Each row was made from one small tree. The marks that hang from a mark follow it in brackets, in the order of their numbers. Every link used is in the known rows. Write each row's tree.
Known rows:
k_580{k_100{k_509 k_950} k_263}: [ 0.03  0.07 -0.03  0.05 -0.01 -0.03  0.09 -0.01  0.02  0.23 -0.05  0.13
  0.00  0.07 -0.14  0.01  0.04 -0.43 -0.01]
k_580{k_100 k_263{k_261}}: [ 0.23  0.19  0.01  0.06  0.04 -0.06  0.09 -0.03 -0.02 -0.03 -0.08 -0.03
  0.04 -0.14 -0.02 -0.06  0.05 -0.14  0.26]
k_100{k_509 k_580{k_263} k_950{k_261}}: [-0.19  0.23  0.01 -0.30 -0.12  0.14  0.10 -0.14 -0.01  0.30 -0.05 -0.22
 -0.03 -0.03 -0.19  0.07 -0.05 -0.30 -0.20]
k_261{k_950{k_100}}: [-0.23 -0.26  0.00  0.26 -0.05  0.16 -0.08 -0.02  0.12  0.05  0.10  0.08
  0.07  0.06  0.21  0.03  0.06  0.00  0.14]
k_263{k_580}: [-0.07 -0.10 -0.01  0.18  0.00  0.02 -0.27 -0.13  0.00  0.07  0.11  0.16
  0.01  0.01 -0.12  0.00 -0.01  0.06 -0.12]
k_580{k_100{k_509} k_263 k_950{k_261}}: [ 0.17  0.16 -0.01 -0.04  0.01 -0.18  0.24 -0.06  0.01  0.26 -0.06 -0.23
  0.01 -0.02  0.14 -0.02  0.04 -0.02 -0.02]
k_100{k_580 k_950{k_261 k_509}}: [ 0.03 -0.14  0.03 -0.21 -0.07  0.08  0.05  0.02 -0.02 -0.09 -0.03 -0.15
 -0.04  0.04 -0.32  0.07 -0.04 -0.19 -0.18]
k_261{k_950{k_580}}: [ 0.15 -0.23 -0.01  0.09  0.00  0.04 -0.34 -0.09  0.09  0.07  0.09  0.07
  0.07  0.05  0.19  0.02 -0.03  0.03 -0.04]
k_580{k_100 k_263 k_950}: [ 0.20  0.11 -0.04  0.07  0.03 -0.21  0.21 -0.04  0.02  0.02 -0.06  0.00
  0.05 -0.07 -0.21 -0.06  0.04  0.11  0.00]
k_950{k_261 k_509}: [ 0.15 -0.10  0.00  0.03  0.01 -0.01 -0.01 -0.02 -0.02 -0.12 -0.03 -0.01
 -0.06  0.10  0.04  0.04  0.05  0.03 -0.08]
k_580{k_263{k_261} k_950{k_509{k_100}}}: [-0.06  0.36  0.01 -0.02  0.10 -0.17  0.20  0.15 -0.06 -0.24 -0.06 -0.08
 -0.06 -0.06  0.01 -0.09  0.02  0.20  0.23]
k_950{k_100}: [-0.21 -0.22 -0.02  0.25 -0.06  0.14 -0.06 -0.01 -0.02  0.05 -0.04  0.21
 -0.01  0.03 -0.11  0.04  0.08  0.00  0.06]
k_950{k_100{k_580} k_261 k_509}: [-0.10 -0.16  0.01 -0.16 -0.05  0.20  0.06  0.08 -0.07 -0.13 -0.06 -0.01
 -0.03  0.01  0.03  0.06 -0.02 -0.04 -0.04]
k_950{k_100{k_580} k_509}: [-0.16 -0.22 -0.01 -0.16 -0.07  0.22  0.03  0.13 -0.07 -0.18 -0.08  0.31
 -0.02  0.00 -0.08  0.06 -0.01 -0.01 -0.04]
k_100{k_580}: [-0.03 -0.22 -0.03 -0.21 -0.14  0.06 -0.06 -0.07  0.00  0.08 -0.11  0.16
  0.02 -0.12 -0.36  0.03 -0.01  0.04 -0.13]
k_580{k_100{k_509} k_263}: [ 0.13  0.09 -0.05 -0.04  0.01 -0.07  0.08 -0.03 -0.01  0.20 -0.10  0.25
  0.02  0.00  0.09  0.00  0.05 -0.23  0.01]
k_580{k_263 k_950}: [-0.04  0.23 -0.03  0.03 -0.02 -0.08  0.13 -0.14  0.01  0.02 -0.03 -0.02
  0.01 -0.05 -0.23 -0.01  0.03  0.29 -0.10]
k_263{k_261{k_950} k_580}: [-0.07 -0.03  0.07  0.20  0.00  0.09 -0.24 -0.11  0.12  0.02  0.23 -0.16
  0.08 -0.05  0.34 -0.01 -0.03  0.07  0.20]
k_100{k_580 k_950{k_509}}: [-0.03 -0.21 -0.01 -0.20 -0.08  0.10  0.01  0.07 -0.01 -0.15 -0.05  0.16
 -0.04  0.04 -0.43  0.07 -0.03 -0.13 -0.16]
k_580{k_100{k_509} k_263 k_950}: [ 0.12  0.09 -0.04 -0.04  0.00 -0.16  0.21 -0.01  0.00  0.19 -0.09  0.09
  0.04 -0.03  0.02 -0.02  0.04  0.02 -0.01]
k_580{k_100 k_263{k_261} k_950}: [ 0.22  0.19  0.02  0.06  0.02 -0.16  0.22 -0.01  0.00 -0.03 -0.08 -0.19
  0.05 -0.17 -0.09 -0.07  0.03  0.11  0.24]
k_100{k_509 k_580 k_950}: [-0.21 -0.25  0.00 -0.23 -0.19  0.13 -0.04 -0.02  0.01  0.28 -0.10  0.15
  0.00  0.00 -0.35  0.08 -0.03 -0.25 -0.17]
k_263{k_580{k_950}}: [-0.07 -0.08  0.00  0.17 -0.03 -0.08 -0.12 -0.11  0.02  0.06  0.12  0.01
  0.01  0.00 -0.18 -0.01 -0.03  0.32 -0.15]
k_950{k_580}: [ 0.16 -0.20 -0.03  0.08 -0.01  0.02 -0.33 -0.07 -0.05  0.08 -0.05  0.21
 -0.01  0.02 -0.13  0.01  0.00  0.04 -0.12]

Write each row's tree:
[ 0.19 -0.10  0.05  0.21  0.03 -0.06 -0.16  0.00 -0.01  0.02  0.07  0.00
  0.04 -0.09  0.03 -0.05 -0.01 -0.12  0.21] | k_263{k_261 k_580{k_100}}
[ 0.08  0.25  0.00  0.08  0.05  0.06 -0.19 -0.15 -0.06  0.11  0.04 -0.28
 -0.04  0.05 -0.20  0.03 -0.04 -0.22 -0.20] | k_100{k_950{k_261 k_580{k_263}}}
[-0.30  0.20 -0.04 -0.16 -0.02 -0.04  0.05  0.04 -0.01  0.09 -0.05 -0.02
 -0.04 -0.09 -0.56 -0.06 -0.03 -0.29 -0.07] | k_509{k_100{k_580{k_263} k_950}}
[ 0.30  0.19  0.03  0.00  0.11 -0.04  0.15  0.06  0.08 -0.28  0.08 -0.05
  0.08 -0.03  0.46 -0.03  0.01 -0.12  0.33] | k_580{k_100 k_263{k_261{k_950{k_509}}}}
[-0.18  0.22 -0.02  0.07  0.05  0.07  0.22  0.07 -0.07 -0.24  0.00  0.13
 -0.02  0.07  0.04  0.03  0.02  0.25 -0.01] | k_580{k_263 k_950{k_100 k_509}}
[ 0.11  0.17 -0.02  0.01  0.06  0.05 -0.24 -0.15  0.07  0.02  0.11  0.01
  0.06  0.02  0.26  0.00 -0.04  0.02 -0.07] | k_261{k_950{k_580{k_263}}}
[ 0.10 -0.18 -0.02  0.06  0.13 -0.11 -0.29  0.18  0.06 -0.14  0.09  0.17
 -0.02  0.14  0.32 -0.06 -0.03 -0.05  0.05] | k_261{k_950{k_509{k_100} k_580}}
[-0.13 -0.23  0.01  0.18  0.02  0.16 -0.02  0.08  0.08 -0.20  0.11  0.19
  0.03  0.15  0.38  0.04  0.04  0.01  0.13] | k_261{k_950{k_100 k_509}}
[-0.10 -0.20 -0.02 -0.23  0.01 -0.07 -0.02  0.18  0.10 -0.14  0.02  0.12
  0.02  0.01  0.10 -0.05 -0.03 -0.06  0.06] | k_261{k_950{k_509{k_100{k_580}}}}
[ 0.14 -0.14  0.04  0.11  0.01 -0.18 -0.02 -0.04  0.01  0.28  0.08 -0.20
  0.02  0.04  0.19 -0.02 -0.03  0.01 -0.08] | k_263{k_580{k_100{k_509} k_950{k_261}}}
[ 0.02 -0.06  0.00  0.10  0.05 -0.08 -0.06  0.00 -0.02 -0.19  0.12  0.13
 -0.02  0.09 -0.02  0.01 -0.05  0.34 -0.17] | k_263{k_580{k_950{k_509}}}
[ 0.49 -0.28 -0.03  0.02  0.10 -0.10 -0.20  0.15 -0.07 -0.18 -0.07  0.33
 -0.02  0.10  0.05  0.00 -0.02 -0.12 -0.04] | k_950{k_509 k_580{k_100}}
[-0.10  0.06  0.04  0.13  0.10 -0.18 -0.05  0.18 -0.04 -0.20  0.09 -0.05
 -0.07  0.00  0.06 -0.09 -0.04  0.22  0.18] | k_263{k_261 k_580{k_950{k_509{k_100}}}}
[-0.07 -0.26  0.01  0.21  0.00  0.19 -0.31  0.00  0.05  0.05  0.11  0.10
  0.06  0.08  0.31  0.02 -0.01 -0.03  0.07] | k_261{k_950{k_100 k_580}}
[-0.20  0.28  0.02 -0.24  0.00  0.01  0.03  0.03  0.09  0.02  0.02 -0.23
  0.06 -0.21  0.11 -0.10 -0.04 -0.09  0.29] | k_509{k_100{k_580{k_263{k_261{k_950}}}}}
[-0.02  0.30  0.02  0.01 -0.03 -0.03  0.16 -0.11 -0.01 -0.02 -0.05 -0.19
  0.02 -0.15 -0.10 -0.02  0.03  0.29  0.14] | k_580{k_263{k_261} k_950}
[-0.34  0.18 -0.03  0.05 -0.05  0.11  0.18 -0.04 -0.04  0.19 -0.05  0.11
  0.00  0.02  0.11  0.04  0.03  0.14 -0.01] | k_580{k_263 k_950{k_100{k_509}}}
[-0.24 -0.03  0.05  0.31  0.00  0.05 -0.06 -0.07 -0.02  0.10  0.16 -0.27
 -0.01  0.03  0.04  0.01 -0.03  0.21 -0.06] | k_263{k_580{k_950{k_100 k_261}}}
[-0.07 -0.12  0.03  0.16  0.00  0.04  0.15  0.08 -0.04 -0.15  0.00 -0.13
 -0.04  0.10  0.10  0.04  0.05  0.23  0.00] | k_580{k_950{k_100 k_261 k_509}}
[-0.10  0.34  0.00 -0.34  0.05 -0.01  0.11  0.15 -0.09 -0.22 -0.12  0.03
 -0.06 -0.16 -0.06 -0.07 -0.05 -0.08  0.18] | k_950{k_509{k_100{k_580{k_263{k_261}}}}}
[-0.02  0.26  0.01 -0.29  0.00  0.10  0.14 -0.05 -0.04 -0.13 -0.01 -0.21
 -0.05  0.00 -0.26  0.05 -0.06 -0.19 -0.20] | k_100{k_580{k_263} k_950{k_261 k_509}}
[-0.13 -0.18  0.06  0.09 -0.05  0.28 -0.28  0.04  0.03  0.19  0.05  0.02
  0.06  0.03  0.67  0.05 -0.03 -0.12  0.28] | k_263{k_261{k_950{k_100{k_509} k_580}}}
[-0.07  0.19 -0.04 -0.30 -0.09 -0.01  0.18 -0.12 -0.02  0.03 -0.08 -0.05
  0.04 -0.18 -0.36  0.00 -0.03  0.27 -0.18] | k_100{k_580{k_263 k_950}}
[ 0.18  0.27 -0.02 -0.03  0.06  0.03 -0.21 -0.19 -0.07  0.09  0.00 -0.16
 -0.03 -0.01  0.03  0.01 -0.03 -0.02 -0.17] | k_950{k_261 k_580{k_263}}
[ 0.39 -0.21  0.01  0.07  0.05 -0.24  0.19  0.10  0.00 -0.13 -0.04 -0.15
  0.00  0.05  0.01 -0.02  0.04  0.11  0.00] | k_580{k_100 k_950{k_261 k_509}}
[-0.15  0.18 -0.03 -0.40 -0.13  0.03  0.17 -0.10 -0.03  0.22 -0.11  0.04
  0.01 -0.12 -0.13  0.04 -0.04  0.18 -0.20] | k_100{k_509 k_580{k_263 k_950}}
[-0.28 -0.18  0.02 -0.18 -0.14  0.25  0.00 -0.01 -0.05  0.30 -0.11 -0.03
 -0.01 -0.04  0.09  0.07 -0.01 -0.15 -0.05] | k_950{k_100{k_509 k_580} k_261}
[-0.05 -0.19 -0.02  0.10  0.08 -0.13 -0.06  0.15  0.12 -0.15  0.08  0.15
 -0.01  0.12  0.23 -0.04  0.04 -0.04  0.13] | k_261{k_950{k_509{k_100}}}
[ 0.35  0.20 -0.01 -0.01  0.12 -0.22  0.29  0.03 -0.02 -0.17 -0.01 -0.21
  0.00  0.03  0.07 -0.03  0.02  0.09 -0.03] | k_580{k_100 k_263 k_950{k_261 k_509}}
[ 0.01 -0.09 -0.02  0.08  0.09 -0.17 -0.02  0.13 -0.02 -0.09 -0.05 -0.03
 -0.10  0.10  0.01 -0.05  0.05 -0.09  0.03] | k_950{k_261 k_509{k_100}}
[ 0.06 -0.13  0.02  0.11  0.00  0.02  0.00  0.01  0.00 -0.09  0.02 -0.12
 -0.07  0.15 -0.18  0.06  0.04 -0.16 -0.10] | k_100{k_950{k_261 k_509}}
